(in the rows, 128 means zero)
Known rows, with every way that one mark hangs from another
j65(j17(j386) j480): [104 119 139 124 104 105 117 133 164 165 201 129 116 140 136 138 118 139
  79 167]
j65(j194(j386) j480): [105  86 132 134 152 159  90 103 181 147 182 145  96 121 137 145 102 165
  71  97]
j480(j73(j194)): [125  85 120 100 129 146 119 110 121 109 133 102 166 166 137 129 117 134
  96 132]
j480(j73(j194(j386(j17(j237(j732)))))): [133  98 123  81 124 133 138 113 125 147 115 114 171 167 142  84 136 151
  78 144]
j527(j65(j17 j194(j386) j480) j237(j732)): [ 95 146 175 142 132 107 101 103 229 192 148 193 162 168 125  87 114 159
  48 131]
j480(j73(j194(j386(j17(j237))))): [137  87 121  78 118 142 127 115 127 138 134  98 159 162 137 110 135 152
  79 143]
j73(j194(j386(j17(j237(j732))))): [136 114 133  89 125 133 156 118 131 159 104 134 162 135 131  73 140 156
  91 145]
j65(j194 j480 j527): [101  97 149 157 164 141  87 106 181 151 193 159 126 121 146 132 117 146
  75 115]
j73(j194): [126 102 129 113 133 147 135 108 126 119 121 124 160 134 125 119 118 136
 112 131]
j511(j386(j17)): [136 109 128  87 116 106 143 157 144 131 119 107 109 119 139 114 168 134
 142 129]
j65(j17 j194(j386) j480 j527(j237)): [115 114 157 131 135 130  93 122 220 170 198 148 129 137 167 110 131 162
  28 148]
j17(j237 j386): [130 170 149 112  97 108 137  91 127 201 146 137 123 120 120 102 143 139
 113 142]
j194(j386(j17)): [140 118 123 101 107 130 132 166 136 140 116 109 104 123 133 124 140 149
 111 142]
j194(j386): [139 126 121 109 126 152 120 136 137 136 108 117 102 112 139 125 128 151
 115 121]
j386(j17(j237(j732))): [131 145 143 115 115  82 166 135 125 178 131 151 159 148 121  68 162 132
 111 157]
j386(j17(j237)): [136 131 138 111 109  93 153 139 127 168 153 132 145 140 115 100 160 132
 113 156]
j527(j65(j480(j73)) j237(j732)): [104 148 167 131 124  97  98 101 187 182 123 182 181 195 108  92 118 139
  84 124]
j73(j194(j386(j17))): [136  94 125  91 118 149 138 139 132 130 112 108 141 129 129 116 129 153
  98 144]
j511(j386(j17(j237))): [141 120 135  81 118 100 152 136 146 157 132 117 120 118 136  93 180 139
 134 130]
j17(j237): [135 145 138 119 134 116 140  95 129 169 146 145 147 126 122  96 148 136
 116 129]

Rows
[124 144 161 143 134 128 107 106 175 156 141 151 143 134 147 107 140 134
  87 125]
j65(j194 j527(j237))
[101  63 125 119 142 146  88 117 194 134 219 119 118 155 162 147 104 163
  31 134]
j65(j17 j194(j386) j480(j73))
[114 147 158 139 133 105 122 119 170 166 155 156 167 136 112 111 133 136
 102 154]
j527(j65(j17(j237)))
[107  79 133 128 138 144  99 126 180 152 188 139  97 131 132 143 113 163
  66 113]
j65(j194(j386(j17)) j480)
[115 119 159 110 118 133  80 100 194 167 137 149 166 181 105 125 110 156
  71 121]
j527(j65(j480(j73(j194(j386)))) j237)
[108 139 152 130 110 110 134  92 168 184 199 140 131 127 143 110 133 144
  66 156]
j65(j17(j237 j386) j194)
[ 96  93 150 155 157 126  97 125 196 147 223 150 138 128 162 127 124 144
  50 151]
j65(j17 j194 j480 j527)
[111  70 123 109 139 142 100 104 145 126 175 121 153 167 130 139 107 143
  80 124]
j65(j480(j73(j194)))
[101 134 171 139 109 106  97 112 210 190 214 151 131 145 155 118 129 146
  38 163]
j65(j17(j386) j194 j480 j527(j237))
[ 93 140 170 143 140  99 119  90 193 217 215 178 148 130 162  74 137 152
  37 163]
j65(j17(j237(j732) j386) j194 j480 j527)
[114 112 142 136 141 112 110 147 172 146 197 138 143 129 157 117 135 136
  75 170]
j65(j17 j480 j527)
[100  79 142 144 161 145  74 104 176 141 200 140 136 148 156 139 114 145
  60 117]
j65(j194 j480(j73) j527)
[109  93 135 103 143 106 135  92 160 165 198 148 194 179 147  75 129 148
  45 162]
j65(j17(j237(j732)) j480(j73(j194)))
[121 102 131 124 127 143 119 135 158 139 145 125 103 122 138 134 125 153
  89 120]
j65(j194(j386(j17)))
[102 113 154 133 139 107  96 110 184 168 196 152 170 165 114 124 121 145
  72 149]
j527(j65(j17(j237) j480(j73)))
[119 116 151 111 136 118 107 102 165 163 140 153 189 182 150  77 132 141
  62 141]
j65(j480(j73(j194)) j527(j237(j732)))
[ 87 102 146 142 117 119 104 110 189 164 227 140 110 137 141 146 105 148
  54 148]
j65(j17(j386) j194 j480)
[109  77 136 128 160 164  68 110 184 147 183 129 115 135 165 136 114 163
  50 111]
j65(j194(j386) j480(j73) j527)
[ 91  63 130 135 143 127  94 111 187 129 236 129 138 167 152 149 106 145
  42 139]
j65(j17 j194 j480(j73))
[ 87 105 160 163 155 137  81 100 193 154 175 173 136 136 104 151  96 148
  91 104]
j527(j65(j194 j480))
